What can hang from each mark:
kovuz: notu patif zezugu zufebe
patif: rerol seboga
notu: kovuz rerol
pivuf: kovuz rerol
zarided: notu zezugu zufebe
zezugu: kovuz rerol seboga
rerol: patif pivuf zezugu

Each row was made from one small tree. Brackets hold a mark, then the marks that hang from it, in alphabetical order. Every link used is in the known rows. Write each row's tree.
Known rows:
{patif {rerol pivuf {zezugu kovuz}} seboga}: -1.810  0.708  0.557  1.700  -3.936  -1.696  -1.512  -1.416  -0.040  -0.174  -1.828  0.075  0.934  3.614  1.295  3.280  1.210  -0.464  -0.742  -3.275  -1.397  -1.299  -3.238  0.070  -0.165  -4.046  2.261
{zezugu {kovuz notu zufebe} {rerol patif pivuf} seboga}: -5.559  1.649  4.483  -3.885  2.516  4.922  3.449  -0.113  0.038  0.034  2.329  -1.117  1.441  1.466  -3.579  2.108  -2.669  -1.471  3.341  2.355  6.482  2.151  -0.749  -0.675  0.366  1.516  -2.391
{notu kovuz {rerol pivuf zezugu}}: 0.502  -1.872  -4.767  2.783  -0.460  -0.926  0.519  -0.888  2.258  -3.680  -1.685  -0.427  2.314  -1.250  0.449  -1.491  -1.454  1.716  -0.295  -1.469  -6.142  -0.850  0.420  0.429  -0.453  -1.115  0.331
{rerol patif pivuf zezugu}: -3.670  -1.079  -5.256  1.316  0.263  -0.656  3.012  -1.222  2.640  -1.914  -5.196  -1.440  4.371  0.661  1.372  -1.550  -2.218  -1.213  2.147  -3.433  -2.024  -0.725  0.980  -2.049  -1.021  -3.901  1.609
{zarided notu zufebe}: -0.691  -0.701  1.373  -0.892  -2.726  -1.449  -0.164  0.699  1.764  0.609  -0.597  -1.515  -4.787  -2.591  3.309  -1.038  0.190  1.398  -2.222  0.976  -4.964  -3.387  0.051  -2.603  1.624  -0.878  0.699
{rerol zezugu}: 0.085  -0.359  -2.621  1.138  -0.433  -1.542  0.770  0.283  -0.001  -1.674  -1.821  -1.065  0.889  -1.201  0.468  -0.953  -0.398  1.352  0.803  -0.914  -2.075  -2.496  1.577  -0.033  -1.234  -2.469  1.629
{rerol patif {zezugu kovuz}}: -2.069  -1.302  -2.771  -0.766  -0.874  1.873  1.906  0.778  1.693  -3.539  -1.956  -0.550  2.672  0.422  -0.556  -0.377  -2.797  -1.247  0.592  -0.187  0.003  -0.727  1.290  -0.773  -0.722  -4.001  1.775
{patif {rerol {zezugu {kovuz notu zufebe}}} seboga}: 0.075  0.635  0.396  -0.181  -2.751  -1.523  -1.275  -0.674  -1.103  0.362  2.151  2.334  1.103  2.797  -2.265  3.202  3.307  0.885  -0.664  -2.231  -0.651  -1.461  -2.857  1.211  -0.346  -3.814  2.070
{notu {kovuz patif {zezugu rerol seboga}}}: 3.057  -0.915  2.535  2.024  1.790  2.201  1.635  -0.638  -2.479  0.187  3.787  0.003  -2.191  0.760  -2.077  -0.310  -3.203  -0.663  -0.998  3.511  1.299  0.490  1.723  2.949  0.906  5.825  -1.488
{kovuz notu patif {zezugu seboga} zufebe}: 2.502  0.386  0.706  -1.799  3.800  -0.311  0.339  -0.040  -4.584  2.099  4.732  2.015  -0.652  1.224  -3.586  -3.032  0.754  0.352  1.112  3.024  3.002  2.462  1.196  1.904  -0.862  4.970  -1.454
{zezugu {rerol pivuf}}: -1.486  2.188  3.144  1.844  -0.592  -0.160  2.416  -1.283  -0.839  0.358  -1.179  -1.926  -0.157  -0.878  1.206  1.860  -1.326  1.232  0.556  0.123  0.558  -2.184  0.388  -0.490  0.457  1.013  -1.379
{zarided {zezugu seboga} zufebe}: -0.121  -0.743  3.705  -1.809  0.492  -0.633  -3.515  0.867  3.070  1.558  0.329  -3.772  -3.642  -1.767  2.170  -1.171  0.579  -0.803  -2.992  0.592  -1.171  -2.004  -0.337  -0.312  1.618  0.794  -0.898
{kovuz zufebe}: 2.727  1.803  1.650  -0.323  -1.091  -1.658  0.320  0.596  0.156  0.000  1.811  -1.259  -0.340  -2.752  0.865  -0.656  1.063  1.141  -1.449  0.291  -0.821  -1.712  1.118  0.555  -0.984  -1.243  -0.199
{kovuz {notu rerol} zufebe}: 2.717  1.132  -0.024  -1.450  0.111  -1.473  0.534  0.252  -1.326  -0.671  2.410  1.697  1.058  -2.030  -1.983  -1.042  2.417  3.456  -1.425  -0.103  -2.254  -0.388  0.854  1.346  -0.285  -0.784  -1.758
{zarided notu {zezugu {kovuz patif} rerol seboga} zufebe}: -3.218  -1.805  8.695  -4.239  0.246  3.017  -2.513  0.702  2.172  2.265  3.273  -1.938  -7.620  0.072  1.132  0.292  -0.232  -1.138  -0.470  5.570  2.048  -1.301  -4.168  -1.593  4.935  5.613  -2.308
{pivuf {kovuz notu patif zezugu} rerol}: 4.955  -0.324  -4.163  1.742  2.125  -2.013  -2.174  1.914  -4.451  4.192  -1.346  4.541  -0.918  -0.943  1.029  -0.055  0.654  1.289  1.317  2.638  3.555  0.411  3.234  -2.330  -0.256  6.293  1.615
{patif {rerol {pivuf {kovuz zufebe}}}}: -0.591  2.916  0.360  1.722  -1.692  -3.078  -0.960  -0.076  0.655  2.081  -1.560  -1.141  -0.824  0.249  3.217  2.504  0.860  0.187  -0.773  -2.429  -0.697  -1.167  -1.223  -0.286  0.069  -1.985  1.419
{rerol {patif seboga} {zezugu {kovuz zufebe}}}: -0.011  -1.240  -0.839  -0.510  -2.249  1.775  0.505  -0.154  2.243  -1.795  -0.269  0.528  2.809  0.749  -1.180  0.849  0.992  -1.780  -0.385  -1.833  0.412  0.397  -0.862  0.004  -1.059  -4.813  1.354
{patif {rerol {pivuf {kovuz notu zezugu zufebe}}}}: -1.023  2.872  -3.223  1.929  1.024  -3.528  -1.253  -0.320  -3.168  2.768  -1.008  1.770  -0.188  1.190  0.463  1.751  1.434  0.964  0.319  -1.547  -0.002  -1.234  -0.616  -0.624  -0.206  0.257  1.285
{patif {rerol {pivuf {kovuz notu zufebe}} zezugu} seboga}: -1.613  1.549  -2.836  2.422  -1.238  -3.443  -1.900  -1.360  0.286  2.595  -2.333  2.266  1.049  2.632  0.400  4.186  3.977  0.729  1.540  -5.019  -0.911  -0.710  -3.079  -1.168  -0.811  -3.344  2.811
{notu kovuz rerol}: 4.861  -0.605  -0.257  1.619  -2.377  -0.299  0.232  0.253  1.427  -3.524  0.830  -0.453  0.057  -2.218  0.685  0.058  -1.477  1.945  -4.417  0.165  -5.513  -1.171  2.113  2.099  0.624  -1.255  -0.606
{kovuz {notu {rerol pivuf}} patif {zezugu seboga} zufebe}: 1.133  -0.271  0.357  -1.484  3.890  -0.333  0.241  -1.080  -4.140  1.002  3.236  2.327  0.564  1.342  -3.296  -3.900  1.515  0.952  1.054  1.277  1.373  4.385  -0.307  2.596  -0.430  5.425  -3.242
{zezugu kovuz {rerol patif pivuf}}: -3.651  1.446  3.273  -0.487  -1.146  3.281  3.133  -0.361  0.527  -1.148  -0.993  -1.488  1.534  0.827  0.295  2.389  -3.805  -1.315  0.007  1.158  2.806  -0.686  0.220  -1.236  1.071  -0.344  -1.163
{patif rerol}: 1.832  1.752  1.869  1.411  -3.626  -2.661  0.709  -0.140  -0.760  0.015  -0.687  -1.469  -0.547  0.847  1.689  1.349  -0.253  1.080  -3.481  -1.978  -2.363  -3.025  0.383  2.029  0.810  -3.349  1.157
{rerol patif {pivuf {kovuz zezugu}}}: -1.348  1.207  -4.715  2.828  0.851  -0.588  0.443  -0.021  -0.177  0.446  -5.737  -0.070  1.228  0.124  2.823  0.707  -1.843  -1.911  0.249  -1.636  0.282  0.396  2.526  -2.681  -0.750  -1.015  1.070
{zarided zezugu zufebe}: 1.214  -0.809  1.507  -0.303  -0.634  -2.349  -3.578  0.535  2.680  1.504  0.122  -2.150  -2.539  -2.353  2.867  -1.239  1.082  0.324  -4.473  0.038  -3.694  -4.093  -0.316  -1.443  1.992  0.192  -0.282

Which tree is each row?
-1.155  1.649  0.217  2.995  1.346  -0.620  1.692  -1.408  -4.432  0.714  -0.969  -0.538  -0.424  -0.894  -0.211  0.010  -0.616  0.945  0.175  0.493  0.610  -2.330  1.178  0.302  -0.268  2.777  -1.697 => {kovuz {zezugu {rerol pivuf}}}
-0.287  1.451  -0.174  1.356  1.961  -0.441  -1.523  0.302  -1.993  2.145  -2.365  -0.403  -2.108  0.868  2.851  -0.089  -1.480  -1.466  1.837  1.350  2.896  2.658  1.327  -1.158  -0.649  3.550  0.273 => {rerol {pivuf {kovuz patif {zezugu seboga}}}}
-3.838  -1.742  -0.360  -2.188  0.891  3.180  1.412  -0.137  2.509  -3.270  -1.427  -1.817  3.082  0.378  -1.231  -2.389  -0.947  -1.506  2.112  -1.558  0.819  3.277  -1.347  1.349  -0.773  -2.575  -1.477 => {notu {rerol patif pivuf {zezugu {kovuz zufebe} seboga}}}
-3.527  -0.354  -3.348  -0.855  -0.154  0.815  0.949  -1.036  1.782  -0.927  -1.197  2.179  4.825  2.422  -1.619  1.030  0.623  -1.222  2.216  -2.204  0.577  1.111  -1.761  -2.721  -1.446  -3.364  1.396 => {rerol {patif seboga} pivuf {zezugu {kovuz notu zufebe}}}
0.307  1.495  4.390  -3.859  1.124  1.235  -4.184  1.590  1.856  -0.071  2.909  -3.105  -2.432  -1.830  0.543  0.572  0.985  -0.795  -0.871  3.750  3.366  -0.771  -1.032  0.247  0.807  0.922  -1.168 => {zarided {zezugu {kovuz zufebe} seboga}}
1.374  1.871  3.855  -1.864  -2.536  -1.128  -1.247  -0.835  -1.325  2.145  4.582  3.133  0.557  4.396  -0.593  2.383  1.382  -0.170  -1.991  0.833  0.865  1.320  -3.244  -0.155  0.794  0.567  0.497 => {zezugu {kovuz notu {patif {rerol pivuf} seboga} zufebe}}
0.661  -0.667  0.684  -1.701  -0.249  0.416  -0.283  0.831  -0.209  -1.064  3.378  0.564  0.690  0.089  -0.758  -2.169  -0.606  0.182  1.196  2.365  0.831  0.400  -0.777  0.284  -0.910  0.704  1.023 => {rerol {zezugu {kovuz patif zufebe}}}
0.130  -0.305  -0.914  0.866  -1.898  -0.218  2.135  -1.027  1.880  -2.605  -3.996  -1.245  3.037  -0.240  1.998  -1.100  -1.091  -0.085  -2.065  -3.104  -3.058  0.785  1.159  0.095  0.477  -3.383  -1.471 => {notu {rerol patif pivuf}}
1.315  1.434  0.539  -0.326  2.506  -1.242  -1.530  0.753  -4.018  3.808  2.646  2.613  -2.465  2.345  -1.842  0.752  1.234  -0.220  0.845  1.086  3.616  2.422  -0.074  1.816  0.123  3.657  0.465 => {pivuf {kovuz notu {patif rerol} {zezugu seboga} zufebe}}
4.068  -1.939  -1.597  1.366  -2.527  1.215  2.198  -0.111  3.243  -4.186  -0.865  -0.324  1.953  -1.009  0.330  -0.463  -2.565  0.133  -4.711  -1.458  -5.210  -0.403  2.668  1.791  1.038  -3.017  -0.600 => {notu kovuz {rerol patif}}
-1.912  -2.896  -0.907  0.631  0.175  0.209  -0.980  -0.365  1.022  -0.724  -0.252  -0.967  -4.453  -1.783  1.162  -2.917  -0.867  0.901  -1.743  1.235  -6.053  -0.326  -0.925  -0.467  1.584  2.722  -1.160 => {zarided {notu {kovuz {zezugu seboga}} {rerol pivuf}} zufebe}
4.528  -2.152  0.554  -0.870  -0.332  -1.469  -2.908  -0.322  3.855  -0.565  2.735  0.873  -3.383  -2.167  1.966  -1.598  2.516  1.415  -3.377  2.964  -5.018  -1.918  -2.481  -0.264  4.151  2.938  -1.373 => {zarided {notu {kovuz patif zufebe} rerol} zezugu}
0.342  0.268  -1.779  1.725  -0.015  -1.817  -1.752  -0.724  1.674  2.040  -1.882  1.235  0.193  0.555  2.406  0.763  2.234  -0.787  3.081  -2.005  0.355  1.711  -1.970  -2.075  -1.435  0.200  2.008 => {rerol {pivuf {kovuz {patif seboga} zufebe}} zezugu}
-1.004  0.439  0.271  -0.319  -1.869  -1.000  -0.175  0.399  -0.677  -1.050  1.927  -0.514  0.469  0.662  -0.810  0.252  0.333  0.504  -0.381  -0.861  -0.805  -1.978  -1.897  1.952  -0.353  -3.054  1.616 => {patif {rerol {zezugu {kovuz zufebe}}}}
1.306  3.001  -1.347  -0.531  0.794  -1.760  -1.094  1.758  -0.474  1.771  0.266  1.739  -1.086  -2.396  0.368  2.605  1.405  1.649  0.944  0.899  0.819  -0.565  1.759  -1.956  -0.966  -0.636  1.208 => {pivuf {kovuz notu zufebe}}
7.338  -0.713  0.186  2.678  -0.862  -1.249  -0.949  -0.877  -1.132  0.695  4.861  2.515  -0.691  0.322  -0.561  -0.886  0.979  -0.524  -4.189  1.364  -2.522  0.205  0.497  2.009  -0.244  3.199  0.083 => {notu {kovuz {patif seboga} zezugu zufebe}}
4.374  1.448  -1.414  1.760  0.219  -1.831  -2.547  0.051  -3.992  2.943  -0.374  4.932  -1.771  1.861  0.180  2.685  1.900  0.279  -0.571  0.844  0.998  1.378  1.727  -1.331  -0.392  2.458  1.290 => {pivuf {kovuz notu {patif seboga} zezugu}}
-1.457  -0.505  1.242  -4.131  2.436  1.940  0.058  1.145  -0.987  -0.560  4.240  0.995  0.445  1.318  -3.642  -1.507  -1.068  0.035  3.683  3.243  3.587  2.532  -0.679  0.537  -1.174  1.662  0.501 => {rerol {zezugu {kovuz notu patif zufebe} seboga}}
1.501  1.120  7.912  -1.878  -0.874  2.506  1.402  0.514  -1.665  0.766  6.082  0.237  -1.496  -0.101  -1.438  0.832  -1.097  -0.023  -0.516  4.386  3.985  0.324  -1.295  1.542  1.038  3.753  -2.089 => {zezugu {kovuz patif zufebe} rerol}
-4.845  -1.225  -3.120  0.118  1.414  1.305  2.945  -0.951  3.126  -1.844  -5.129  -3.280  3.323  1.269  0.429  -1.358  -2.796  -2.213  3.676  -3.108  0.639  1.158  0.876  -0.986  -1.206  -3.183  0.815 => {rerol patif pivuf {zezugu seboga}}
-5.311  -0.457  -3.913  0.505  2.003  1.507  1.286  0.214  3.453  -0.661  -6.738  -2.464  1.818  0.798  1.758  0.653  -2.514  -2.635  4.841  -2.865  1.959  2.321  1.065  -2.408  -1.440  -3.223  1.862 => {rerol patif {pivuf kovuz} {zezugu seboga}}
-0.729  -2.831  -1.752  -1.234  0.214  3.228  0.995  1.908  1.674  -1.060  -2.792  -1.786  2.385  -0.987  0.068  -1.061  -2.306  -1.548  2.402  0.219  4.416  0.527  1.896  -0.818  -1.018  -0.526  1.408 => {pivuf {rerol patif {zezugu kovuz seboga}}}
-1.034  -1.638  -0.814  -0.057  -2.036  1.557  0.387  -1.073  2.318  -2.914  -1.878  0.623  3.740  0.882  -0.399  -0.434  1.728  -0.817  -0.313  -3.493  -1.692  1.996  -2.318  0.364  -0.692  -4.077  -0.702 => {notu {rerol {patif seboga} pivuf {zezugu {kovuz zufebe}}}}
-0.169  1.238  4.080  0.385  2.730  1.500  1.650  -0.370  -4.013  1.218  3.132  -1.783  -2.125  -1.851  -3.124  -0.740  1.191  0.382  1.223  1.595  4.224  -0.339  0.792  3.463  -0.795  3.463  -2.968 => {kovuz {zezugu rerol seboga} zufebe}
2.346  -0.842  -2.711  0.717  2.404  1.322  -0.765  2.392  -0.381  3.004  -2.521  -0.421  -0.253  -3.086  0.984  -0.560  1.040  -1.862  1.864  -0.122  5.815  1.836  2.833  -0.558  -1.373  2.176  0.353 => {pivuf {kovuz {zezugu seboga} zufebe} {rerol patif}}
-3.785  -1.437  -3.921  -1.141  1.851  0.796  2.637  -1.110  0.806  -2.394  -3.608  0.297  3.991  1.531  -2.012  -1.418  -1.123  0.567  2.691  -2.846  -1.246  1.927  0.818  -0.125  -0.521  -2.575  -0.752 => {kovuz {notu {rerol patif pivuf {zezugu seboga}}}}
-1.549  -2.123  1.846  0.742  0.494  1.603  0.621  0.016  -0.247  0.643  1.935  -1.273  -6.089  -1.971  -0.531  -0.554  -1.610  0.473  -1.043  2.948  -2.930  -2.491  0.099  -0.174  2.104  3.766  -0.632 => {zarided {notu {kovuz {zezugu rerol seboga}}} zufebe}
-0.770  -1.220  1.991  -2.538  -0.038  2.207  -0.508  1.147  0.239  -3.098  1.677  -1.496  -0.004  -1.428  -2.039  -1.889  0.766  0.926  1.205  0.808  0.636  1.767  -0.690  2.904  -1.016  -1.552  -1.436 => {notu {rerol {zezugu {kovuz zufebe} seboga}}}
2.965  0.643  -3.247  1.202  0.655  -0.576  -1.305  0.004  -1.977  0.807  -1.123  4.237  0.545  -0.319  -1.831  1.923  3.992  0.493  -1.102  -2.258  -0.144  1.796  1.058  0.508  -0.757  -1.043  -0.664 => {pivuf {kovuz {notu {rerol {patif seboga}}} zezugu zufebe}}
